Each row was made from one path, in order. Every step used is in the known rows, and no mark comes twice. Write each row's path.
In the rows, 128 means zero.
Known rows
deda, midod, nare: [141 153 149  91  45 145 107 134 111 177  68 109 120  19 132 124 153  88
 104 165 155 130 136 150 188  95 157 185 126 130 119]
darud, nopef, nare: [120 174 164 128  89 165 144 193 111 106  97 189 120 180 122 135 174  87
 127 128 168 149 159 168 149 141 166 136 134 143 147]
nomo, bepog: [125 102 156 100 119 132 140 171  99 124  99 138 132  99 112 115 142  97
 155 166 128 125 167 138 157 109 123 149 139 104 154]
migim, nopef, ropasa, bepog, gupanud: [122 168 118 108 111 135  77 146 104 157 173 210 115 154 125 109 136 130
 133 147 120 118 120 168 175 121 148 115 124 168 163]
migim, midod: [130 180 159 141  73 140 130 213  96 169  99 135 136  73 144 101 134 107
 118 160 137 132 177 152 148 117 161 141 130 161 133]
deda, midod, nomo, bepog: [147 118 119  94  89 143 103  79 134 162  35  92 109  47 123 101 138 118
 111 158 125 116 136 154 177 128 155 149 133 116 149]
nopef, pimed, pogi, gupanud: [124  72 172 151  45 105 152 194  91 129 127 177 100  96 134 108 152  89
  98 128 112 113 191 165 168 128 152 109 118 143 139]
midod, migim, nopef, ropasa, bepog, darud: [116 125 106 136 107 121  39 135  92 152 203 155  88 135 123 116 126 121
 135 165 147 115 119 135 176 132 145 151 134 153 161]
zenap, nopef, pimed, pogi, gupanud: [116  56 171 221  79 135 150 193 101 109 103 176  94 136 124 128 152  90
  91 107  86 112 159 157 174 172 130  94 127 130 139]
bepog, darud, nopef, nomo: [126  92 159 190 132 142 124 184 156 117 124 140 121 162 119 130 140 111
 134 135 139 143 176 157 128 133 150 159 150 134 166]
nopef, ropasa, bepog, gupanud: [116 185 135  51  99 122 110 125 103 126 166 199 127 111 130 105 140 122
 156 169 130 131 105 158 171 113 157 115 126 165 148]
nare, nopef, ropasa, bepog: [101 178 149 120 113 115 119 128  84 149 153 185  97 128 124 124 118 124
 110 160 108 121 129 134 148 163 135 116 131 160 148]
nopef, ropasa: [109 119 151 101 102 133 130 154  93 158 121 189 108  72 128 117 147 111
 129 168 126 122 160 147 163 109 146 133 138 182 134]
nare, nopef, pimed: [114  94 166 232  55 112 138 175 110 161 151 185  73 136 124 123 127  96
  86 132  96 124 163 131 154 172 149 131 130 121 145]
pimed, pogi: [127 164 192  98 108 137 149 187  97 126  68 149 138  75 128 108 152  63
 105 161 110 116 187 163 157 166 125 136 122 138 135]
pogi, gupanud: [131 125 137 164  79 134 184 177  77 127 112 157 119  75 138 115 147 101
 130 136 164 122 185 148 170 113 146 105 148 147 131]
deda, midod, nomo: [148 159 125 132  74 147 113  89 128 173  31 106 103  42 136  99 140 101
  90 154 134 122 143 159 184 148 171 144 135 143 135]
midod, deda: [125 170 156 164 118 126 151 139  70 143  84 131 101  86 120 116 129  81
 129 150 150 138 177 154 188 168 113 129 129  95 143]
deda, midod, migim, pogi, gupanud: [152 118  93 126  29 169 129 137  95 167 100 118  96  15 138  95 132  89
  87 142 183  98 152 154 191 141 169 101 123 157 130]
nopef, zenap: [128 143 160 151  72 117 139 169  81  81 137 149 108  79 140 116 142  82
 137 151 157 144 178 144 137 118 175 128 130 115 134]
pimed, nopef, nomo, bepog: [122  83 175  97 139 102 150 116 159 171 134 157 102 114 107  78 137 134
 124 139 116 119 172 155 149 134 132 128 108 100 166]
pimed, pogi, gupanud: [130 142 167 106  87 133 180 178  82 118  83 152 133  60 137 111 154  83
 105 135 133 107 193 167 162 148 127 101 127 147 130]
zenap, nopef, nomo, bepog, nare: [117  93 141 183 109 135 145 163 195 120 126 145 101 141 111 109 143 113
 139 116  93 139 144 151 150 159 137 146 138  81 165]
deda, midod, migim, nopef: [144 131 104 140  68 165  86 121  99 199  91 121  66  69 127 101 135  93
  84 146 152 112 131 146 200 141 164 143 125 144 135]
deda, midod, nomo, bepog, darud, nopef: [145  95 118 131 117 165  68  95 156 136  34  86 123  90 113 127 143 120
 119 141 122 121 125 156 162 129 147 159 150 121 162]
nare, nopef, ropasa: [101 130 148 149  96 134 142 136 100 175 137 194  89  84 125 130 129 119
  95 146 105 112 147 134 149 167 133 118 136 166 135]
deda, midod: [136 145 146 110  73 154 132 148  92 171  35 129 101  47 128 104 142  84
 101 159 137 128 153 148 172 113 159 150 134 149 130]
bepog, zenap, nopef: [113 155 155 248 101 152 121 211 109  92  77 168 116 101 114 137 136  55
 132 121  80 142 132 126 149 159 135 153 146 106 144]
nare, nopef: [118 158 160 195  95 139 161 162 101 152 113 163 103 105 126 126 127  90
  95 141 117 121 162 130 150 189 129 128 139 124 138]

Write each row's path
[124 109 139 110  78 104 146 159 193 145 150 142 109  99 120  88 143 117
 154 138 119 144 173 160 138 112 158 168 130  87 169] | nopef, nomo, bepog, nare
[117 176 142 203  48 115 154 161 201 166 159 169  87  99 133  99 134  99
 102 114 104 141 163 152 138 187 162 154 135 104 151] | bepog, nare, nopef, nomo
[100 186 169 103 125 102  73 138 106 144 137 207 114  99 110  95 136 104
 134 148  88 127 120 140 155 119 140 135 116 158 156] | pimed, nopef, ropasa, bepog, zenap
[ 97 128 144 206 100 149 102 187 109 108 100 197 106  82 113 141 138  81
 131 125  69 134 119 130 148 138 139 144 143 146 142] | bepog, zenap, nopef, ropasa
[116 145 141 157  75 131 126 170 166 138 128 153 118  91 113 116 143  90
 137 129  94 128 142 136 145 159 121 160 145  80 157] | nomo, bepog, nare, nopef
[118 151 157 194  70 119 152 148  89 104 153 158  89  90 138 130 125  91
 101 132 131 131 162 132 127 175 158 114 128 107 135] | nare, nopef, zenap
[129 150  95  78  84 144  52  93  81 195 125 138  63  91 124  99 127 123
  97 162 146 112 103 148 199 120 170 134 118 174 145] | deda, midod, migim, nopef, ropasa, bepog
[117 193 143 212  28 119 128 171 156 109 163 168  94  73 141 116 143  73
 115 112 114 145 149 142 131 178 168 144 139  94 137] | bepog, nare, nopef, zenap
[106 204 139  89  86 110  85 161 128 134 153 187 120 105 129  99 148 102
 156 164 114 143 129 152 162 111 159 154 141 164 150] | nopef, ropasa, bepog, nare
[128 195 152 150  89 131 131 174  76 177  93 114 117  64 138 105 121 109
 117 149 146 137 177 160 170 148 134 128 118 123 139] | migim, midod, deda
[121  48 150 110 107  97 134 154 152 129 146 123 113 107 116 107 127 132
 157 157 134 133 182 142 118  99 138 173 132  86 177] | nopef, nomo, bepog, darud
[137 156 106 143  51 142  94  76 188 176  61 106  95  39 124 103 136 113
  94 126  96 117 115 151 168 173 154 156 137  97 150] | deda, midod, nomo, bepog, nare, nopef
[120  67 156 124 108 123 107 183 111 108 110 123 140  91 110 125 139  98
 169 167 127 125 163 127 134  98 111 178 151  90 164] | nomo, bepog, darud
[103 228 155 162  75 116  97 196  88  58 115 180 116 164 118 126 139  69
 151 131 117 160 108 134 133 147 159 159 125  92 163] | ropasa, bepog, zenap, nopef, nare
[101 176 141 165 117 141  91 163 134 113 125 185 112 146 118 120 148 100
 141 139  88 139 103 145 170 159 136 134 147 150 149] | zenap, nopef, ropasa, bepog, nare
[113 211 156 203 123 128  93 198  88  66 101 154 128 154 113 126 124  64
 151 141  91 151 113 126 148 152 139 150 140 104 160] | ropasa, bepog, zenap, nopef
[115 171 153 105 168 156  96 157  92 115 122 181 129 187 113 132 146 115
 140 159 128 138 132 161 164 125 148 115 145 195 154] | darud, nopef, ropasa, bepog
[ 98 120 150 165 142 134  84 157  95  98 122 166 116 151 115 138 133 115
 144 156  99 129 109 129 152 145 119 138 150 150 155] | zenap, nopef, ropasa, bepog, darud
[103 140 150  93 116 103  75 157  84 119 148 166 125 114 124 118 132 118
 159 183 127 132 136 135 141  95 139 157 144 165 159] | nopef, ropasa, bepog, darud
[133 137 140 113  37 125 132  95 148 204 112 112  86  38 133 121 129 122
  68 142 140 126 136 150 164 138 164 170 110 116 130] | deda, midod, nare, nopef, nomo
[ 96 149 146 140 107 106  92 137  94 137 160 174 103 120 122 132 116 126
 121 160 107 120 125 124 131 155 127 140 140 150 156] | nare, nopef, ropasa, bepog, darud
[111 108 142 162  87 102 148 146 146 142 152 154  88 101 112 118 108 119
 117 122  90 130 156 131 111 155 144 149 119  78 171] | nare, nopef, nomo, bepog, zenap
[124  72 156 144 148 155  99 191 126  94  96 127 148 149 101 144 148 100
 166 149 125 129 154 140 137 110 110 163 159 108 170] | nomo, bepog, darud, nopef
[130  50 106 152  99 117  87 132 145 162 201 119  78 130 116 106 122 132
 134 143 152 115 155 141 157 134 145 161 126  89 177] | midod, migim, nopef, nomo, bepog, darud
[126 156 159 153 152 118  98 174 130  90 144 130 132 210 117 120 127 114
 153 154 144 153 152 154 130 131 152 155 144 128 179] | ropasa, bepog, darud, nopef, nomo
[111  91 153 161 136 159  88 183 123 120 113 172 128 132 115 148 152 107
 140 148 123 129 149 149 142 116 134 152 161 178 151] | bepog, darud, nopef, ropasa
[120 227 157 146  99 105  94 198  81  85 118 154 134 120 120 111 124  62
 159 161 116 154 139 131 142 117 155 166 135 114 161] | ropasa, bepog, zenap
[119 182  96 134  81 128  47 138 131 165 207 174  82 129 127  98 140 107
 132 148 134 124 111 150 194 146 162 146 132 152 155] | midod, migim, nopef, ropasa, bepog, nare
[125 171 161 162 133 123  72 184  91  38 144 130 138 185 124 136 135  90
 164 153 153 156 141 144 123 121 158 146 148 119 166] | ropasa, bepog, darud, nopef, zenap
[123 144 184 150  99 113 129 140 106 116 135 170 103  82 128  95 148  90
 116 134 135 129 166 148 149 141 155 113 115 116 135] | pimed, nopef, zenap
[102 121 129 122  73 128 109 150 163 155 147 179 107  74 113 119 144 114
 137 133  84 120 130 138 145 140 124 152 143 114 155] | nomo, bepog, nare, nopef, ropasa
[125 105 146 146 140 142 128 177 155 106 119 151 120 160 101 127 135 110
 147 121 110 147 161 159 129 116 156 147 133 112 177] | darud, nopef, nomo, bepog, zenap
[102 174 135 174  51 132 120 162 166 171 150 201  95  66 129 117 146  97
 108 126  87 128 135 143 152 169 144 148 146 149 137] | bepog, nare, nopef, ropasa
[126  79 150  90 113 106 164 141 137 143 137 134 107 112 117  97 130 131
 145 157 134 132 184 152 138 109 149 146 122  98 168] | nopef, nomo, bepog
[128 155 125 197  92 142  78 162 151 128  85 109 141  76 126 117 124 123
 129 127  79 127 124 145 143 152 150 144 131 105 158] | migim, midod, nomo, bepog, zenap, nopef
